Every row comes from one small tree of marks. Brackets hold a mark, then the marks that hang from it, in the order of their numbers. Every link used is in the known rows. Which tree was each row made from?
Known rows:
[j707 [j437 j163]]: [ -4  -9  -1  -4 -11 -28  -6   3  -3   3  -8  10   3  -2   9  -3   9   4
  -2  -5   7  -5   1   3  -7  -8   4   5   1 -15   6 -12  -5  -7  12   5]
[j885 [j209 [j826 j437]]]: [ -5 -10  -2  -8  -4   9  -5   9  -7   4  -1   6   2   0   4   0   7   2
  -2  -4  -2   1 -11  14  -6 -10  -4   1  11 -10  -2   0  -5  -1   9  -2]
[j163 [j118 [j137 j739]] [j437 j707]]: [  1 -17  -1  10 -10 -22 -12  -3  -5  10 -10  17  -1 -11   9  -3  10  -4
  -9  -7  12  -5  -8  -4  -5  -9   2   2 -24  -3  11 -23  -6  -4  10   9]
[j137 [j118 [j163 [j437 j826]]] j739]: [ -1 -24  -1  11 -12 -20  -7  -1  -7   2 -12  13  -2  -8   7  -6   8   5
 -10 -11  20  -5  -8  -3  -7 -10   4   7 -14 -10   9 -24  -6 -11  14  14]
[j437 [j163 j118] j707 [j826 j209]]: [  8  -6  -1  -1 -13  -7 -12  -5  -9   6  -9  13  -2 -10   4   0   8   7
   3  -5  12  -4  -8  -4  -6  -9  10   7  -2  -1  11 -10  -6  -5  10   2]
[j118 [j163 j437]]: [ -4 -18  -2   2  -6 -11 -12   3  -7  -2  -7  11   1  -1  10  -4   9   5
  -7  -8  12   0  -9   3 -10  -7  -3   4  -6  -6   6 -14  -7  -8   9  10]
[j285 [j885 [j209 j276 j826]]]: [ -9  -4  -1  -9  -4  15  -6   3  -9  -9   3   6   4   4   0  -3   9   6
   0   0  -7   1 -10  12  -3  -9 -10  -4  14  -7  -1  -3  -6  -7   2   0]
[j285 j885]: [ 0 -7  0 -2 -9 -4 -9  5 -6 -3  0 11 -1  7  5 -4  9  2 -6 -3  4 -3  1 13
 -3 -8 -7 -3 -3 -6  2 -7 -7 -4  7  5]
[j707 j437]: [ -5 -10   0  -4 -10 -18  -6   3  -3   3  -3  10   2   3   8  -4   8   1
  -6  -5   5  -4   0   9  -8  -9   2   3   2 -11   4 -13  -5  -4  11   5]
[j276 [j209 j826 j885]]: [ -5  -5   0  -6  -3  10  -6  -1  -9  -2  -1   5   0  -2   5   3   8   9
   2  -1  -6   7 -17  20   4  -7  -3   3  12  -7  -1  -3  -6  -4   6  -3]
[j437 j826]: [  0 -10   0   1 -11  -5  -5   2  -7   0  -6  11  -4  -4   4  -5   6   7
  -3  -7   6  -1  -4   9  -9  -9   1   3  -2  -8   3 -10  -7  -6  11   4]
[j209 j276 j826 [j885 j285]]: [ -9  -2  -1  -6  -1   7  -6   1  -8  -9   0   5   0   0   4   3   9  10
   3   2  -8   5 -14  15   9  -6  -6  -4  12  -9  -6   2  -4  -2   0  -5]
[j209 [j885 j285]]: [-2 -2 -1  1 -5 -5 -8  3 -5 -4 -2  9 -4  4  6 -1  8  7 -3 -1  0  0 -9 16
  6 -6 -7 -6  3 -7 -2  1 -5 -3  4  1]
[j118 j163]: [ -2 -16  -1   4  -8 -12  -9   4  -6  -2  -9  10  -1   4  10  -3   8   4
  -7  -6  11  -2  -7   7  -7  -8   0   0  -1  -8   4 -10  -8  -7  10   9]
[j118 j137 [j163 [j437 j826]]]: [ -4 -21  -1   9  -9  -9 -12   0  -6  -3 -14  14  -3 -12   5  -6   8  10
  -7 -10  11   2  -7  -6 -10  -9   1   3 -10  -6   7 -18  -8 -11  12  11]
[j163 j118 j437]: [ -5 -13  -1   2  -7 -17 -13   1  -6   3  -3  13   0  -3  10  -4   9   0
  -7  -7  11   1  -6   5  -6  -7  -3   1 -11  -4   6 -14  -6  -7   8   8]
[j276 [j209 [j826 j437] [j885 j285]]]: [ -3  -2  -2  -7   0  16  -7   4  -6  -2   0   5   0   1   5   7   8  10
   2   0  -8   5 -17  19  12  -7  -4   2  14  -6  -6   7  -3   2   2  -8]
[j285 [j885 j209]]: [ -2  -5  -1  -3  -8   3  -8   5  -7  -4   0   9   0   8   2  -6   8   3
  -7  -3   1  -4  -5  13  -5  -9 -11  -8   6  -6   2  -4  -7  -7   6   7]
[j885 [j209 j276 [j826 j437]] j285]: [ -9  -5  -4 -11   0  14  -4   9  -7  -4   0   4   3   0   2   2   7   6
   0   0  -8  -1 -14  11   2  -9  -7  -3  17 -10  -5   6  -4  -1   1  -7]
[j163 j118 [j437 j707 j826]]: [  1 -11  -1   0 -11  -6 -13  -6  -9   5  -1  16  -2  -9   6  -3   8   6
  -3  -7  13   1  -8   0 -15  -8   6   5 -14   2   9 -16  -6  -5   8   7]
[j163 [j118 j137] [j437 j826]]: [ -4 -15  -1  10 -11 -17 -14  -1  -5   1 -10  16  -3 -13   5  -6   8   6
  -7  -8  10   3  -5  -5  -7  -8   1   0 -14  -5   8 -18  -7  -9  10   8]
[j610 j285]: [  0  -7   0  -2  -8 -11 -11   7  -5   0  -5   9  -1   9   8  -2   8   0
  -5  -4   2  -6   0  10  -3  -8  -7  -2  -2  -5   0  -8  -6  -2   8   6]
[j707 [j437 [j163 [j118 j137]] j826]]: [ -2 -10  -1  10 -17 -36 -10  -2  -1   2 -15  15   0 -12   7  -5   8   8
  -6  -6  10  -2   0 -10  -7  -8  10   2  -6 -14   9 -17  -6 -10  14   7]
[j610 [j285 [j885 [j209 j276 j826]]]]: [ -8  -2  -1 -10  -4  16  -9   6  -9 -12   4   5   4  10   0  -2   9   6
   0   2 -11  -2  -7   9  -1  -8 -15  -7  15  -3  -4  -1  -6  -4   1   2]
[j707 [j437 [j163 j118] [j826 j209]]]: [ -1  -6   0  -1 -15 -21 -10  -4  -3   2 -10  12   1  -9   5  -2   7   6
   1  -5  10  -4  -3  -7  -5  -9   7   7   3  -8  10 -14  -5  -9  13   3]
[j118 [j137 j739] j163]: [  0 -20   0  14  -9 -23  -7   4  -2   1 -18  12  -3  -3  10  -4   8   0
 -11  -8  11  -6  -8   1  -1 -10  -1  -1 -12 -12   7 -18  -8  -6  14  10]
[j826 [j209 j276 [j885 j285]] j437]: [ -3  -2  -2 -10  -1  15  -6   5  -3  -3   0   4  -2  -1   1   6   8  10
   3   2  -5  -4  -9  10  14  -7  -3   3  11  -4  -5   6  -3   3   2 -11]
[j276 j209]: [  0 -10  -1  -3  -6   0  -7   3  -7   1  -6   8  -1   2   7   0   7   4
  -4  -4   1  -2  -9  13  -2  -9  -2   3   3  -7   4  -8  -7  -7   8   3]
[j437 j707]: [  4 -10  -1  -5  -8  -3  -7   0  -8   6  -2  11  -1   3   7  -1   9   1
  -4  -4   7  -4  -5  13 -11  -9   3   3  -5  -3   5  -9  -6  -1   9   4]
[j437 [j163 [j118 j137]] j707 j826]: [  7 -11  -1   9 -14 -21 -12  -4  -6   5 -14  16  -4 -12   6  -2   8   8
  -3  -6  12  -1  -6  -6  -9  -8  11   2 -12  -6  11 -14  -7  -7  12   6]
[j118 j137 j163]: [ -1 -19  -1  10  -8 -16 -11   4  -4  -2 -15  11  -3   0   9  -3   8   4
 -10  -7   8  -1  -6   3  -4  -8   0  -2  -5 -10   5 -13  -9  -8  13   9]

Which tree is each row?
[-11  -9  -1  -8  -3   8  -4   3  -9  -4  -1   5   3  -2   3  -1   7   5
   1  -2  -6   1 -15  13  -5 -10  -6  -2  15 -10   1  -4  -6  -7   5  -1]
[j885 [j209 j276 j826]]
[  0  -2  -1  -4  -8   3 -11   8  -6  -7   1   9   0  15   3  -6   8   2
  -7  -1  -3  -7  -2  10  -3  -8 -16 -10   6  -1  -1  -3  -7  -5   5   8]
[j610 [j285 [j885 j209]]]
[ -9  -6  -2 -13  -2  19  -4   7  -7  -5   5   4   4   3   0   0   9   7
   0   0  -6   1  -7  12  -1  -9  -6   0  15  -8  -4   2  -5  -1   3  -5]
[j285 [j885 [j209 j276 [j826 j437]]]]
[  9  -6  -1  -7 -11   1  -8  -3  -9   5  -8  10  -2  -9   2  -1   7   8
   6  -5   8  -6  -7  -1  -8 -10   8  10   1  -3   8  -9  -6  -5  11   1]
[j437 j163 j707 [j826 j209]]
[  1  -8  -1 -10  -4  12  -6   1  -8   6   5   7   0  -1   6   5  10   7
   3  -1   0   5 -12  18  -4  -7   7   7   0  -4  -3   0  -4   8   7  -6]
[j209 [j826 [j437 j707]] j885]
[ -5  -1   0  -2  -4   2  -8   2  -7  -5  -2   8  -1   2   6   1   8   6
   0   0  -4   5 -13  18   7  -6  -7  -5   9  -8  -5   2  -5  -1   4  -1]
[j209 j826 [j885 j285]]
[  0 -16  -1   5  -8 -16 -16  -3  -6   7  -6  16   0  -7   8  -2  10   0
  -8  -6  10   0  -6  -2 -10  -8   3   1 -18   0   9 -18  -7  -4   8   9]
[j163 [j118 j137] [j437 j707]]
[  3 -10  -1  -9  -8  13 -11  -4 -10   5  -1  12  -1 -11   0  -3   8   7
   3  -7   8  -3  -7   0 -12 -10   3  10  -5   4   7 -13  -5  -3   8   2]
[j163 [j437 j707 [j826 j209]]]
[ -5  -6  -1 -10 -11  -7  -4  -2  -4  -2  -7   7   2 -11   1  -2   7  12
   6  -3   3  -6   0  -7  -3 -10   8  11  10 -11   6 -11  -4  -8   9  -2]
[j707 [j437 j163 [j826 [j209 j276]]]]
[-4 -6 -2 -9 -5 14 -7  9 -7 -2  4  7  3  5  2 -2  8  2 -2 -2 -2  1 -7 15
 -4 -9 -8 -2 10 -7 -3  2 -5 -1  6 -2]
[j285 [j885 [j209 [j826 j437]]]]
[  9  -9  -3  -6  -9  -7 -12   1  -5  11  -6  11   1  -5   8   4   9   1
   1  -3  12  -7  -6  -1  -2  -9  10   9  -4  -2   8  -5  -5   1  10  -2]
[j826 j209 [j437 [j163 j118] j707]]
[ -4   0  -1  -7  -2  10  -7   1  -5  -7  -1   5  -3   0   1   3   8   9
   3   2  -6  -3 -11  10  13  -7  -5  -1  13  -4  -2   2  -4  -2   1  -6]
[j826 [j209 j276 [j885 j285]]]
[  0 -14   1  16 -11 -30 -10   2  -1   6 -15  15  -3  -5  10  -4   8  -4
 -11  -6   9  -5  -5   3   2  -9  -2  -3 -16 -11   8 -19  -8  -5  12   8]
[j163 [j118 [j137 j739]]]
[ -5  -7  -2 -11  -2  13  -3   3  -4   1   2   3  -1  -4   2   5   8  10
   4   0  -3  -2  -8  11   8  -8   3   8   7  -6  -2   1  -4   3   6 -11]
[j826 [j209 j276 j885] j437]
[ -2 -16  -1  -1  -8   5 -12  -2  -8  -3  -9  11  -1 -10   3  -4   7   9
  -1  -9  11   0 -10  -5  -9  -9  -1   8  -1   0   7 -14  -6  -9  10   7]
[j118 [j163 [j437 [j826 j209]]]]
[-10  -4  -2  -7  -1  10  -6   5  -9  -9  -2   5   2   1   2   0   7   6
   0   0  -8   0 -17  11   2  -9 -10  -8  19  -9  -2   1  -5  -7   0  -1]
[j885 [j209 j276 j826] j285]
[  1 -20  -1   5 -10  -3 -12  -4  -8   0 -10  15  -3 -11   4  -4   9  11
  -5  -9  12   1  -8  -8 -15  -9   7   6 -14  -1   9 -18  -7  -7  11  10]
[j118 j137 [j163 [j437 j707 j826]]]
[ -5  -2  -2  -7  -5   8  -8   7  -7 -10   3   6   1  12   1  -4   9   6
  -4   1  -7  -8  -3   7  -1  -8 -14  -8   9  -2  -2  -2  -6  -6   2   4]
[j610 [j285 [j885 [j209 j276]]]]
[ -2  -7  -2  -8  -3   5  -4   3  -7   2  -3   4   2  -7   6   7   9  13
   5  -1  -3   5 -14  14   6  -7   3   9   9 -11  -2   3  -4  -2   8  -8]
[j276 [j209 [j826 [j437 j163]] j885]]
[ -6  -4  -3  -4  -3   3  -5   5  -7  -7  -4   7  -1   4   2  -2   7   6
  -4  -1  -5  -6 -12  11   1  -9 -10  -8  12  -9   0   0  -6  -8   1   1]
[j885 [j209 j276] j285]
[ -4  -7  -1  -9  -2  15  -5   3  -7   2   2   4   0  -2   5   6   9  10
   2  -1  -5   6 -15  19   5  -8   1   7  10  -7  -4   3  -4   1   7  -9]
[j276 [j209 [j826 j437] j885]]
[ -4   1  -1  -6  -5  15  -5  -2  -6  -9  -2   6  -5  -6  -2   1   7  16
   5   0  -5  -1 -11   7  10  -7  -2   1  12  -3  -2   1  -4  -4   2  -6]
[j437 [j826 [j209 j276 [j885 j285]]]]
[-11  -6   0  -7  -2   5  -3   0  -9  -5   1   5   0  -4   5   2   9  10
   4   0  -6   6 -13  17   3  -7  -1   1   8 -11  -3  -4  -5  -2   5  -5]
[j209 j276 j826 j885]
[ -5  -4   0  -6  -6  14  -3  -4  -7  -5  -2   6  -4 -10  -1   0   7  15
   6  -1  -2   0 -10   8   4  -8   2   5   9  -4   1  -4  -5  -4   7  -6]
[j437 [j826 [j209 j276 j885]]]
[ -4  -1  -1  -4  -1  11  -8   0  -9  -6  -2   6  -1   2   5   4   8   9
   1   1  -9   5 -19  19  10  -6  -7  -3  15  -6  -4   3  -5  -4   2  -4]
[j276 [j209 j826 [j885 j285]]]
[  6  -3   0  -6 -10   6  -6  -6  -9   4  -4   9  -4 -11   1   1   8  14
   8  -2   5  -2 -11   3  -3  -8   9   8   2  -2   6  -4  -5  -3  10  -2]
[j437 j163 j707 [j826 [j209 j885]]]
[  6  -8  -1   3 -14 -16 -10  -5  -8   5  -9  14  -3  -8   7  -1   8   8
  -1  -6  13  -2  -7   0 -11  -8  10   5  -9  -5  10 -11  -7  -6  11   5]
[j437 [j163 j118] j707 j826]
[  0  -4   0 -11  -6  21  -4  -7  -9  -1   1   7  -4  -8  -2   2   8  16
   7   0  -1  -1 -12   7  -2  -9   8   8   5   1   3  -5  -4   0   6  -7]
[j437 j707 [j826 [j209 j276 j885]]]
[ -4 -22  -2   8  -6 -15 -13   3  -5  -2 -12  12  -1  -6   8  -5   9   4
  -9  -8  10   1  -7  -2  -7  -8  -2   1 -10  -7   7 -17  -8 -10  11  12]
[j118 j137 [j163 j437]]
[  3 -12   0  17 -15 -35  -8   0  -2   5 -21  16  -4 -16   8  -5   7   5
  -6  -8  13  -4  -5  -7   0  -9   4   0 -16 -14  10 -19  -7 -10  15   7]
[j437 [j163 [j118 [j137 j739]]] j826]
[ -9  -7  -1  -9  -4  16  -6  -4  -8  -4   1   7  -3 -15  -2  -1   8  16
   6  -3   0   2 -10   2   0  -8   0   8   4  -1   2  -8  -4  -6   6  -4]
[j163 [j437 [j826 [j209 j276 j885]]]]
[ 1 -6 -1 -8 -4  9 -6  5 -3  5  1  6 -3 -2  4  2  8  5  1 -2  1 -2 -6 14
  6 -8  1  6  4 -5 -1  1 -4  4  9 -6]
[j826 [j209 j885] j437]
[ -3  -7   0  -7 -12  -2  -7  -1  -4   1  -5  10   0  -5   2  -4   6   5
   0  -6   4  -5   0   2  -7 -10   4   7   7  -6   5 -13  -5  -5  12   2]
[j707 [j437 [j826 j209]]]
[ -4  -8  -1  -7  -3   5  -5   5  -5   2   2   6   0  -2   7   3   9   7
   1  -2   0   6 -10  18   1  -7   0   5   5  -9  -5   1  -4   4   9  -6]
[j209 [j826 j437] j885]
[  0 -17  -1  -1  -9   1 -10  -4 -11   0  -5  13  -2  -7   5  -3   9  11
  -3  -9  14   0 -10  -2 -18  -8   6   8 -10   1   8 -15  -6  -6   9   9]
[j118 [j163 [j437 j707 j826]]]
[  1 -14  -1   7 -11 -10 -15  -5  -7   5  -7  17  -3 -14   4  -4   9   6
  -6  -7  11   1  -6  -5 -12  -9   6   2 -18   1  10 -19  -7  -5   9   8]
[j163 [j118 j137] [j437 j707 j826]]
